Each row was made from one path, in order. Every step used is in the known rows, and no mark comes twice. Write each row's path.
Known rows:
P E: [-0.28 -0.19  0.23 -0.08  0.13  0.03  0.03  0.06 -0.05 -0.23  0.19  0.28
 -0.03 -0.08  0.12 -0.12 -0.08 -0.13 -0.08  0.17  0.03 -0.12  0.02 -0.19]
N E P B W: [ 0.28  0.19  0.17  0.11 -0.49  0.07  0.00 -0.14 -0.20 -0.10  0.13  0.01
  0.07  0.15  0.02 -0.08 -0.05 -0.02  0.09 -0.05 -0.17 -0.05 -0.39  0.21]
E P R: [ 0.28 -0.12 -0.10  0.20 -0.10  0.11 -0.15 -0.17 -0.23 -0.08  0.32  0.34
 -0.21  0.06  0.12  0.23 -0.09 -0.26 -0.03 -0.36 -0.04 -0.09  0.14 -0.11]
C R N E P B: [ 0.30 -0.20  0.36  0.19  0.02 -0.04  0.00 -0.09  0.06  0.04  0.06 -0.01
  0.04  0.13  0.02  0.17 -0.20  0.08  0.04 -0.25 -0.07 -0.09 -0.09  0.24]
E B: [ 0.02 -0.09  0.10 -0.01 -0.23  0.10 -0.17 -0.36 -0.19  0.07 -0.05  0.55
 -0.06 -0.05  0.04  0.09 -0.06  0.29  0.05  0.21 -0.03  0.11  0.33 -0.32]
N E B W Z: [-0.17  0.39  0.05  0.07 -0.23 -0.13  0.03  0.08 -0.13  0.06 -0.27  0.53
 -0.03 -0.04 -0.11 -0.04 -0.27  0.26  0.04  0.20  0.04  0.05 -0.13 -0.29]
N R C: [-0.20 -0.18 -0.04 -0.35  0.25 -0.07 -0.42  0.25 -0.09 -0.16 -0.20  0.52
 -0.33 -0.07  0.01 -0.24 -0.03  0.02 -0.14  0.54  0.36  0.07  0.32 -0.24]
P R N E B: [-0.06 -0.16  0.14  0.27 -0.10 -0.09  0.02  0.23  0.08  0.01 -0.26 -0.11
  0.25  0.11  0.04  0.21 -0.23  0.26 -0.04 -0.19  0.00 -0.28  0.12 -0.01]
N R P B: [-0.42 -0.41  0.32 -0.36  0.11 -0.11  0.01  0.03 -0.02 -0.04  0.09 -0.34
 -0.09  0.04 -0.01  0.14 -0.05 -0.21  0.00  0.25  0.07  0.03 -0.08  0.02]
Y B W: [ 0.01  0.28 -0.22 -0.09 -0.14  0.20  0.07 -0.04  0.01 -0.05  0.20 -0.27
 -0.40 -0.02 -0.10 -0.09  0.26 -0.04  0.05  0.25  0.06  0.26  0.01  0.16]
B E: [-0.19  0.06 -0.02 -0.49  0.19  0.14 -0.04 -0.06  0.06 -0.11  0.01  0.16
 -0.20 -0.13  0.14 -0.26 -0.21  0.04 -0.04  0.26  0.01  0.35  0.15 -0.10]
B E P R: [ 0.26  0.01 -0.16 -0.08 -0.04  0.11 -0.05 -0.09 -0.18 -0.11  0.31  0.14
 -0.10  0.08  0.15  0.11 -0.23 -0.20 -0.01 -0.37 -0.04 -0.03 -0.07  0.03]
R N E B W Z: [-0.12  0.38  0.02  0.09 -0.14 -0.22  0.01  0.17  0.03  0.13 -0.42  0.22
  0.03 -0.06 -0.17  0.02 -0.25  0.32  0.06  0.17  0.08 -0.01 -0.12 -0.19]
P B W Z: [-0.28  0.29  0.07 -0.08 -0.08 -0.12  0.13 -0.11 -0.12 -0.06 -0.01  0.42
 -0.11 -0.03 -0.18 -0.05 -0.18 -0.06  0.10  0.25  0.07  0.30 -0.23 -0.24]
R C: [-0.23 -0.12 -0.14  0.03  0.23  0.05 -0.36  0.05  0.09 -0.08 -0.07  0.73
 -0.21 -0.21 -0.01 -0.24  0.10  0.06 -0.05  0.42  0.32  0.13  0.51 -0.17]
R N E: [-0.18 -0.21  0.20  0.20  0.25 -0.04 -0.09  0.44  0.37 -0.03 -0.42 -0.16
 -0.05 -0.12  0.11 -0.01 -0.12  0.04 -0.18  0.12  0.06 -0.12  0.38 -0.01]
C R N E B W Z: [-0.10  0.49 -0.03  0.13 -0.03 -0.24 -0.02  0.11  0.06  0.18 -0.31  0.21
 -0.10  0.03 -0.22  0.03 -0.33  0.52  0.11  0.00  0.09  0.03 -0.09 -0.14]
P R N E B W Z: [-0.19  0.37 -0.07  0.18 -0.14 -0.25  0.12  0.27  0.00  0.06 -0.28  0.07
  0.10  0.07 -0.17  0.12 -0.31  0.20  0.06 -0.09  0.09 -0.09 -0.25 -0.12]
Y B P R N: [-0.09 -0.16 -0.27  0.02  0.33 -0.01  0.17  0.19  0.35  0.06  0.11 -0.83
 -0.18  0.04 -0.03  0.22  0.44 -0.22  0.02 -0.28  0.14 -0.09  0.06  0.32]
W B E P R N: [ 0.24 -0.03 -0.20 -0.04  0.22 -0.17  0.11  0.15  0.14  0.08 -0.10 -0.64
  0.25 -0.01 -0.08  0.23 -0.19 -0.07 -0.01 -0.30  0.07 -0.04 -0.01  0.12]
Z W B P R N: [-0.06 -0.04 -0.37  0.21  0.24 -0.09  0.12  0.04  0.16  0.06  0.02 -0.76
  0.23  0.03 -0.18  0.11  0.34 -0.29  0.00 -0.34 -0.07  0.00  0.04  0.12]
B P: [-0.04 -0.08 -0.07 -0.16  0.09  0.19 -0.13 -0.26  0.03  0.08  0.10  0.17
 -0.30 -0.09  0.20 -0.19  0.59 -0.06  0.02  0.11 -0.06  0.04  0.17 -0.05]
B E P: [ 0.50  0.07 -0.01 -0.31 -0.11  0.20 -0.25 -0.25 -0.13  0.08  0.03  0.38
 -0.23 -0.16  0.16 -0.10 -0.13  0.04  0.01  0.08 -0.10  0.12  0.07 -0.05]

Write each row's path:
[ 0.03  0.32  0.01 -0.02 -0.52  0.03 -0.02 -0.17 -0.27 -0.08  0.12  0.07
  0.14  0.11  0.00 -0.14 -0.03  0.30  0.15  0.05 -0.10 -0.13 -0.33 -0.04]	P E B W
[-0.12  0.18 -0.21 -0.33  0.20  0.04  0.16 -0.09 -0.06 -0.06 -0.03 -0.14
  0.30 -0.11 -0.16 -0.28 -0.20 -0.17 -0.09  0.23 -0.16  0.50  0.02 -0.14]	Z W B E
[ 0.32 -0.26  0.30 -0.01 -0.21  0.11 -0.03 -0.40 -0.22 -0.03  0.23  0.37
 -0.03  0.01  0.04  0.13 -0.05 -0.18  0.04  0.02 -0.11  0.11 -0.05 -0.01]	E P B
[-0.10  0.00 -0.18  0.16  0.12  0.02  0.05 -0.22 -0.17 -0.01 -0.01  0.11
  0.29 -0.14 -0.30 -0.09  0.03 -0.31 -0.11  0.25 -0.19  0.45  0.32 -0.37]	Z W B
[-0.14 -0.17  0.06 -0.22  0.22  0.12  0.30  0.12  0.11 -0.07  0.35 -0.32
 -0.11  0.01  0.13 -0.13  0.53 -0.24 -0.02  0.05  0.03 -0.26 -0.33  0.26]	Y B P E
[ 0.25 -0.28  0.45  0.13 -0.17  0.07  0.04 -0.11 -0.12 -0.08  0.09  0.30
  0.09  0.07  0.11  0.09 -0.16 -0.17 -0.04 -0.05 -0.13 -0.08 -0.13  0.08]	N E P B
[-0.10 -0.12 -0.06  0.15 -0.08  0.04  0.13  0.06 -0.08 -0.05  0.21 -0.06
  0.10  0.25  0.20  0.10  0.21 -0.06  0.00 -0.46 -0.06 -0.32 -0.17  0.11]	N E B P R
[-0.22 -0.08  0.14  0.03 -0.04 -0.10 -0.06 -0.12  0.00  0.16  0.19  0.03
  0.09  0.02  0.00  0.15 -0.10  0.43  0.13 -0.09  0.06 -0.30  0.00 -0.01]	C R P E B
[ 0.02  0.03 -0.26  0.01  0.09  0.08  0.08 -0.28 -0.09  0.13  0.07 -0.14
  0.20 -0.06 -0.11 -0.20  0.60 -0.27 -0.01  0.09 -0.23  0.19  0.04 -0.08]	Z W B P
[ 0.29 -0.30  0.41  0.15 -0.10 -0.01  0.03 -0.03  0.03 -0.02 -0.04 -0.02
  0.16  0.04  0.04  0.15 -0.13 -0.10 -0.02 -0.08 -0.10 -0.13 -0.13  0.19]	R N E P B
[ 0.54  0.15 -0.17 -0.18 -0.09  0.12 -0.07 -0.28 -0.23  0.10  0.00  0.15
  0.16 -0.14 -0.09 -0.12 -0.13 -0.11 -0.04  0.05 -0.24  0.25 -0.04 -0.07]	Z W B E P
[ 0.08  0.30  0.00  0.16 -0.43 -0.03 -0.09  0.08  0.01  0.04 -0.27 -0.22
  0.13  0.08 -0.02 -0.06 -0.07  0.42  0.07  0.02 -0.08 -0.12 -0.09  0.08]	R N E B W
[-0.20 -0.20  0.05  0.25  0.27 -0.06  0.09  0.50  0.36 -0.06 -0.20 -0.48
  0.05  0.07  0.16  0.05  0.09 -0.11 -0.14 -0.29  0.04 -0.33  0.06  0.22]	B P R N E
[ 0.27 -0.14 -0.14  0.19  0.08 -0.04 -0.16  0.02  0.11  0.06  0.00 -0.27
 -0.11 -0.04 -0.01  0.29 -0.03 -0.12  0.02 -0.31  0.05 -0.13  0.24  0.03]	E P R N
[ 0.08  0.01  0.04  0.05  0.03 -0.01 -0.06 -0.08  0.19  0.28 -0.13 -0.19
 -0.02  0.12  0.14 -0.01  0.36  0.47  0.08 -0.23 -0.07 -0.27 -0.01  0.21]	C R N E B P
[-0.21 -0.20  0.01  0.24  0.34 -0.19  0.28  0.56  0.35 -0.01 -0.27 -0.70
  0.34  0.09  0.05  0.09  0.05 -0.13 -0.17 -0.27  0.05 -0.30 -0.01  0.20]	W B P R N E
[ 0.32  0.22  0.07  0.00 -0.51  0.10 -0.06 -0.37 -0.29 -0.06  0.23  0.08
 -0.03  0.10 -0.03 -0.06  0.04 -0.01  0.16  0.00 -0.15  0.10 -0.32  0.12]	E P B W
[-0.26 -0.11 -0.36  0.09  0.32 -0.12  0.04  0.20  0.07 -0.06  0.12  0.11
  0.19  0.04 -0.04 -0.13  0.33 -0.13 -0.03 -0.07  0.31 -0.11  0.05  0.08]	W B P R C
[-0.14  0.04 -0.11 -0.56  0.32  0.21  0.22  0.10  0.19 -0.04  0.13 -0.25
 -0.33 -0.13  0.04 -0.14 -0.02 -0.08 -0.05  0.31  0.12  0.38  0.03  0.18]	Y B E
